Each row was made from one small tree. The marks that hang from a mark follow it in brackets, in alphabetical order. Every link used is in the known rows. Write each row's tree.
Known rows
W[E Q[H R]]: [ -4   5   4 -12   9  -4  -8  -2   8  -3  -8  -1   0 -18  11 -12 -10   1
  -1  -5  -7   9  10   3   0  13   0  -3  -7 -12  -4   5 -11  -3 -10   0
   3  -5   2   1 -19 -13   8   8  27 -15  -2   1  -3   5  12 -16  -5  24
   8   1  14 -12  10 -13  13]
W[E[L] N Q]: [  0   5   7  -9  15  -3 -14   6  16   2 -20  -5   0 -12   8 -12 -10   1
 -10  -2   1  16   2 -10   5  22  13 -12  -9 -12 -14  13  -1  -9 -11  -6
  13   1 -11  12  -5 -10   6  13  19 -12   3  13   0   7  10 -15   1  18
   9   2   9 -13  16 -16  17]
W[E[L] Q[H R]]: [ -4   5   6  -9  12  -4  -9   0   5   2 -10  -4   2 -24  10 -13 -13  -1
  -1  -2  -3  10   9  -1   4  15   5  -7  -4 -12 -10   6  -7  -4  -7   4
   5  -1  -1  -1 -22 -15  11  11  28 -12  -4   6  -1   3   9 -18  -4  26
   7   1  11 -13   9 -18  16]
H[Q[R W[E N]]]: [  2   5   2 -14  10  -4 -12  -5   8  -4 -19   4  -5 -17   7   0  -1  -3
   8  -1   2   6  10   3   0  14   0  -8  -3 -16  -3 -15 -11   1 -12  -7
   4  10   3  -4 -23  -5  19   1   4  -2   3   2  -3  -1   7 -14  -1  14
   9   0   9  -9  10   2  15]
H[Q[W]]: [  2   4   1 -13  10  -3  -9 -11   7  -5 -15   5  -3  -9   2   1  -1   0
   3  -4   9   2  12   1  -5   7   0 -13   5 -17  -6 -12  -3   0  -6 -14
   9  10   1  -7 -19   1  15   0  -1   0   1   4   1  -4   2 -11  -1   7
   5   0   9  -8   9   8  16]
N[L[E] W]: [  6  14   5  -7   4  -7   4 -12   1  -3  -8   2  -2  -5  -4  -9 -13  -4
  -2  -1   8 -13  10 -15  -8  12  11 -20  -2 -15  -8   3  11   4  -2  -7
   9  -1  -6 -14 -13  -2  14   7  -8  -5   1   5   5  -2 -10 -10   1   3
   3  -3   1 -12   6 -14  12]
Q[H]: [ -3   1   7  -1   6  -2  -5  -9   4  -4  -5   4   5 -13  -1  -6 -10  -5
  -6  -3   3   1  12  -6 -10   7   2  -7   6 -16  -9   1  -6   3  -2  -5
  11  -1   4  -9 -16   2   6   1  10 -12  -4   2   6  -1   7 -17 -13   9
   5  -2   7  -6  12   0  13]
L[E[W[N Q]]]: [  5   4   8  -5  14  -3  -8  -4  12  -6 -18   2   9  -5   6 -18 -11  -1
 -11  -6  11 -12  11   2  -2  13   5 -11  -7 -14 -10   1   3  -2  -8  -8
  10  -1  -2  -4 -12  -3   1   2  -1 -12  -1   4  10   7   2 -10   0  -2
   7  -2   0 -16   0   2  24]
Q[H R W[E N]]: [ -5   8   7  -8   3  -4 -10  -8  10  -6 -13   7   7 -27   7  -7  -8  -6
  13  -2  -5   7   9  -5  -2  18   1  -4  -6 -21   2 -10 -21   4 -10   5
   2   6   9 -11 -30  -9  16   0  19 -10   0   2  -4  -1  10 -26 -18  21
   4   0  13 -10  13 -12  11]
H[Q[R W]]: [  0   4   0 -14  11  -5  -9  -9   2  -5 -15   4  -4 -18   5   2   2  -6
   6  -3   4  -2  12   6  -2   7  -3 -10   1 -16  -2 -18  -8   2  -7  -6
   1  10   3 -11 -26  -1  18  -1   0   1   0   2  -1  -3   6 -12  -2  12
   5  -1   8  -9   5   7  16]
N[L W[E Q]]: [  3  12   3 -11   5  -6   1  -8   7  -3  -9  -2  -9  -8   4  -6 -11   0
  -3  -4   3   2  10 -16  -2  14  15 -18  -5 -14  -5  11   9  -3  -4 -10
   9  -1  -9  -2 -11  -9  14  14  10  -8   2   4  -3  -1  -4 -11   5  20
   3  -1  10 -12  11 -23   9]
Q[H R W]: [ -7   8   7  -6   2  -5  -7 -15   1  -7  -6   7   9 -27   5  -5  -3  -8
   8  -3  -3  -6  11   0  -5   9  -3  -7   1 -21   4 -15 -19   5  -5   3
   1   7  11 -22 -35  -5  14  -3  11  -6  -3   4  -1  -5   6 -22 -19  17
  -1   0  13 -10   6  -3  11]
H[Q[R W[E]]]: [ -1   6   1 -15  10  -5 -10  -7   5  -5 -16   4  -4 -17   8  -1   0   1
  10  -2   2   2  13   5   0  10  -2  -8  -1 -15  -4 -16  -8   1  -9  -7
   4   8   5  -8 -26  -4  20   2   5   1   2   0  -2  -2   5 -12   0  15
   7   1  10  -9   7   2  13]
E[W[Q]]: [ -3   1   7  -3  13  -3  -7  -8  11  -7 -18   1   5 -10   9  -9  -3  -9
 -14  -9  10  -9  12   2   0   6   8  -8  -2 -13  -3   0   4  -8  -5 -15
   9   0  -5  -2 -13  -6  -1   7   8  -8  -3   2   6   1   3  -7   3   7
   2  -2   4 -14  -2   4  22]
E[L W[N Q]]: [  1   0  10   1  19  -2 -12  -3  10   1 -24  -2   8 -16   7 -12  -9 -14
 -15  -4  12  -2   6  -9   4  16  18 -14  -2 -15 -10   2   4  -9  -5 -10
  15   8 -14   1 -13  -8   2   9   8  -5  -2  10   7   2   3 -15   1  12
   4  -3  -1 -15   1  -2  28]
Q[H W[E]]: [ -6   7   6  -9  -1  -1  -5 -15  13  -9  -7   7   9 -19   4  -3 -11   4
  10  -4   3   7  15  -7  -6  11  -1 -10   4 -22  -2  -2 -11   0  -4  -5
  12   4  11 -10 -23  -5  15   3  20  -8   2   5   0  -5   2 -20 -15  16
   3   2  14 -10  14  -9   7]
E[L W[N Q[R]]]: [ -1   0  10   0  20  -3 -14  -2   8   1 -23  -2   7 -21   8 -13  -8 -19
 -16  -3   8  -4   4  -5   7  17  17 -12  -4 -14  -6  -3   1  -6  -7  -6
  10   7 -13  -2 -18 -10   3   9   8  -4  -3   9   6   2   5 -16   2  15
   4  -4   0 -14  -1  -2  28]
W[E N Q]: [  0   3   6 -12  13  -2 -13   5  20  -2 -18  -1  -2  -7   9 -10  -7   3
  -9  -5  -1  15   3  -8   2  21   9  -8 -13 -12  -8  11  -3  -9 -13  -9
  10  -2  -7  13  -4  -9   4  11  18 -16   3   6  -3  10  14 -13   1  15
   9   1  11 -12  17 -11  14]
W[E N[L]]: [  0   5   5  -4   9  -3  -8  -1  16  -1 -17   2  -2  -7   0 -11 -11  -3
  -2   3   3  15   6 -16   1  18  10 -10  -7 -11 -14   9   0  -2 -11 -11
  15  -2  -4   7  -5  -3  10  11   8 -11   4   6   4   3  10 -17   2  14
  14  -1   6  -6  15 -13  10]
L[E[W]]: [  1   4   6  -3  11  -4  -5  -8   9  -7 -14   3  11  -4   3 -16 -12   0
  -7  -4  12 -16  15   3  -3   8   1  -9  -4 -11 -11  -3   5   1  -5  -8
  10  -3   3 -10 -15   1   6   2  -3  -8  -3   2  13   4  -3  -7  -1  -4
   7  -1  -2 -15  -3   6  20]
N[W]: [ -1   6   6  -6   3  -6  -1  -9   1  -7  -7   4  -4  -5   2   4  -5  -6
  -6  -3   1 -10  13 -10 -11  10  12 -11  -3 -14  -4  -2   8  -1  -1  -9
   7  -1  -2  -9 -11   2  11   7  -2  -4   0   2   0   0  -5  -6   0   3
  -3   5   4 -11   8  -4   7]
H[Q]: [  3   0   1  -9  12  -3  -9  -6   3  -2 -14   2  -6  -7   1   1  -2  -2
  -4  -2   7   2  13   2  -5   6   2  -9   5 -13 -10  -7   0   0  -5 -14
  10   6  -1  -3 -13   3  12   3  -1  -3   0   2   4  -1   4  -8   3   5
   9  -2   6  -6   8  11  17]

Which tree is each row?
[  0   9   6 -11   4  -5  -4  -4   6  -4  -9  -2  -6 -10   7   0 -10   2
  -4  -3  -1  -1  12 -11  -3  15  15 -14  -5 -14  -6   6   9  -6  -2  -5
   8   1  -6  -1 -11  -8  13  13  12  -7   2   6  -4   2  -5  -8   3  14
  -1   6   8 -15  12 -17   9] => N[W[E[L] Q]]
[  0  10   9  -5   2  -2  -7 -15  11  -3 -12   7   9 -19  -1 -10 -11  -3
   4  -5   9   4   8 -15  -6  15   4 -17   5 -26  -5  -3 -12   4  -6  -4
  13   9   2 -13 -22  -3  12  -1   7  -9   0  10   2  -5   3 -25 -20  13
   4  -6  10  -9  15  -7  13] => Q[H W[N[L[E]]]]
[  6  14   4 -11   6  -7   1  -9   2  -1  -8  -2  -4  -6   1 -10 -12  -1
  -5  -6   8 -10   9 -12  -6  12  10 -23  -3 -16  -7   6   9   1  -3  -5
   6   0 -11 -11 -13  -6  12   9  -2  -8   0   7   1   0  -8 -11   1   9
   1  -4   6 -15   7 -17  15] => N[L[E] W[Q]]
[ -2  -1  11   5  16  -1 -11  -5   9   0 -24   2   9 -16   2 -11 -11 -16
 -12   1  13  -4   8 -12   3  15  18 -12   0 -14 -11  -1   6  -5  -3 -11
  17   7  -9  -2 -13  -3   5   9   1  -3   0   9  11   0   0 -15   1   8
   5  -2  -4 -12   0   1  25] => E[L W[N]]
[  0  -2   8   2  12  -3  -8  -8  12  -5 -22   5   5 -10   2 -11  -7 -16
 -10  -3  12  -3   8  -9   0  12  14  -9  -3 -15  -6   0   3  -2  -5 -18
  14   3  -7  -1 -12  -1   3   6   0  -8   0   2   9  -1   3 -13   1   7
   7  -5   0 -10   0   2  22] => E[W[N[L]]]
[  2   4   6  -5  13  -5  -6  -8   6  -6 -13   1  11 -12   7 -17 -12  -1
  -6  -7   9 -14  12   7  -3   9   0  -8  -6 -13  -8  -1  -1   1  -7  -4
   6  -1   2 -10 -20  -6   3   1   3 -12  -4   1   9   5   0 -11  -4   4
   6  -3   2 -17  -2   2  22] => L[E[W[Q[H R]]]]
[  2   4   7  -6  13  -4  -6  -7   9  -7 -15   1  10  -5   7 -17 -11   1
 -10  -7  11 -15  13   5  -2   8   3 -11  -6 -11  -9   0   5  -2  -6  -8
   8  -3   1  -8 -14  -3   3   3   0 -10  -4   3  11   5  -1  -8   0  -1
   6  -1   1 -17  -2   4  22] => L[E[W[Q]]]
[  0   7   5 -13   3  -5  -3  -4   8  -7  -8   0  -7  -5   9   2  -9   3
  -4  -6  -2  -1  12  -7  -6  14  12 -11  -8 -13  -2   6   7  -6  -4  -8
   6  -2  -3  -1 -10  -6  10  11  13 -10   2   2  -6   3  -2  -6   3  12
  -1   6   9 -14  12 -13   8] => N[W[E Q]]
[ -8  12   3  -9   6  -8  -8  -8   4  -7 -12   3   6 -23   8  -5  -3  -4
   9   2  -3  -3  12   1   3  12  -1  -9  -7 -14  -3 -10  -8  -1  -6   2
   3   4   8 -13 -30  -7  21   4   9   1   1   7   1  -2   3 -15  -4  17
   0   6  10 -13   2 -10   7] => Q[R W[E[L]]]
[  2  10   4  -4  14  -7  -2  -9   5  -2 -15  -1   5 -12   0 -21 -10  -5
  -6  -2  11 -11  10  -2   0   7   3 -15  -2 -12 -11   0   3   2  -5  -9
   9   0  -5 -11 -19  -5   7   6  -3  -7  -3   5  10   0   0 -13   2   8
   8  -6   3 -12  -4  -6  20] => N[L[E[W[Q[R]]]]]
[ -3   4   6  -8  11  -6  -8  -5   2  -3  -6  -2   1 -20   9  -9  -3  -7
  -9  -8  -2  -2   7   3  -3   8   2  -6  -3 -15  -3   0 -11  -2  -7   0
   1   0  -2  -9 -20  -8   2   3  15 -14  -6   4  -2   3  13 -17  -8  16
   3  -1  13 -12   5  -4  17] => W[Q[H R]]
[  1  -2   9  -3  14  -2 -13  -6  15  -5 -22   2   5 -11   9  -9  -4 -10
 -16  -9   8  -3   7  -3   1  12  14  -7  -6 -15  -2   1   1  -8  -9 -16
  11   3  -9   3 -10  -6  -2   6   7 -11   0   3   4   3   7 -10   1   8
   4  -4   3 -14   2   4  24] => E[W[N Q]]
[  0   7   7 -12   2  -4  -3  -7   8  -6  -7   2  -5  -8   8   1 -11   3
  -2  -6  -2   1  13 -10  -7  15  11 -10  -4 -17  -3   4   2  -3  -3  -6
   6  -2  -2  -2 -12  -8  10  10  17 -12   2   1  -7   2  -2 -11  -3  16
   0   5  10 -14  15 -17   9] => N[W[E Q[H]]]
[  3  11   6  -8   4  -6   1 -11   2  -1  -8   0  -7 -12   0  -4 -10  -6
  -8  -7   6  -3   8 -17  -6  11  16 -20   2 -20  -4   7   5   0  -1  -8
   8   3 -11 -10 -14  -6  10   9   8  -9  -1   5  -2  -5  -4 -15  -3  18
   1  -5   9 -12  12 -18  12] => N[L W[Q[H]]]
[  4   6   6  -7  15  -4  -9  -2  12   3 -17  -3  -3  -8   4 -14  -4  -8
 -17  -7   6   8   0 -12  -1  15  12 -15  -4 -16  -9   9  -3  -5 -10 -11
  11   4 -16   2  -6  -4   1   8   6 -13  -1  12   0   4  13 -16  -1  13
   7  -5   9 -10  12 -10  17] => W[N[L] Q]
[  3   8   5  -4  14  -7  -1 -10   6  -2 -14   0   6  -9  -1 -20 -12  -3
  -7  -4  14  -9  10  -5   0   7   6 -17  -1 -13 -12   5   6   2  -5 -11
  13  -1  -5  -9 -15  -4   7   6  -3  -8  -2   5  12  -1  -3 -12   2   6
   9  -6   3 -13  -1  -5  19] => N[L[E[W[Q]]]]
[  5   7   4 -12  10  -3  -9  -9   9  -2 -19   4  -2 -10   1  -4  -5  -1
   3  -4  12   3  10  -3  -3  11   2 -17   3 -19  -9 -10  -3   2 -10 -12
  10  11  -2  -6 -18   0  16   0  -4  -2   2   6   1  -4   2 -15  -2   8
   9  -4   7  -8  12   5  19] => H[Q[W[N[L[E]]]]]
[  7   8   6  -9  15  -5  -9  -2  12   2 -17  -3   0  -8   3 -18  -7  -3
 -15  -7   8   3   0  -9   0  16  10 -17  -6 -15 -12  10  -1  -3 -11  -8
  11   3 -14   2  -6  -6   3   6   2 -15  -2  12   2   6   9 -16  -1   9
   8  -7   7 -12  11 -11  20] => W[N[L[E]] Q]
[  0   5   3 -16   8  -3  -9  -9  10  -6 -16   4  -4 -10   4   1  -3   4
   8  -3   7   7  15   1  -3   9   0 -11   4 -16  -7 -10  -3  -1  -6 -13
  10   8   4  -4 -18  -1  18   3   5   0   3   3   1  -3   1 -10   0  11
   8   2  10  -9  10   3  13] => H[Q[W[E]]]
[ -1   6   1 -13  11  -5 -10  -6   3  -3 -16   2  -3 -19   5  -1  -3  -3
  10   0   3   2  13   5   1  11  -2 -10   0 -15  -5 -15  -6   1  -8  -6
   4  10   3  -8 -27  -5  21   3   6   1   2   2  -1  -3   4 -13   0  17
   8   1   9 -10   7   1  16] => H[Q[R W[E[L]]]]
[  3   6   3 -14   8  -2 -10  -8  12  -3 -20   4  -4 -11   2  -2  -4   0
   6  -2   9  11  11  -5  -1  13   3 -14   2 -18  -8  -8  -4   0 -10 -14
  12  11  -1  -1 -17  -3  18   3   4  -2   4   5   0  -4   3 -15   0  13
  10  -1   9  -7  14  -1  15] => H[Q[W[E N[L]]]]
[  2   5   2 -12  11  -5 -11  -8   3  -2 -19   4  -5 -17   3  -3   1  -9
   6  -2   6   2   8   1  -1  12   2 -12  -1 -18  -4 -15 -10   3 -10  -8
   4  12  -2  -9 -25  -3  17   0  -2   0   1   4  -2  -3   7 -17  -2  13
   7  -4   8  -8   8   2  16] => H[Q[R W[N[L]]]]
[ -3   9   7  -9   5  -3 -10  -7  15  -5 -17   4   6 -14   4  -6  -7   1
   5   1   5   7  10 -12   1  17   6 -14  -4 -17  -8  -3  -3  -5  -7  -7
  13   7   2  -3 -16  -3  17   7   8  -3   5  13   3  -1   1 -15  -6  11
   3   4  10 -11  13  -9   9] => Q[W[E[L] N]]
[  0  11   6  -8   6  -5  -7 -11  12  -6 -15   5   6 -11   1 -10  -5  -3
   0  -2   9  -1   7 -10  -3  13   5 -17  -2 -20  -7  -5  -4  -1  -9  -8
  12   8  -1 -10 -16   1  14   2  -4  -4   2  13   4  -3   2 -16  -8   5
   3  -2   8 -11   8  -5  10] => Q[W[N[L[E]]]]
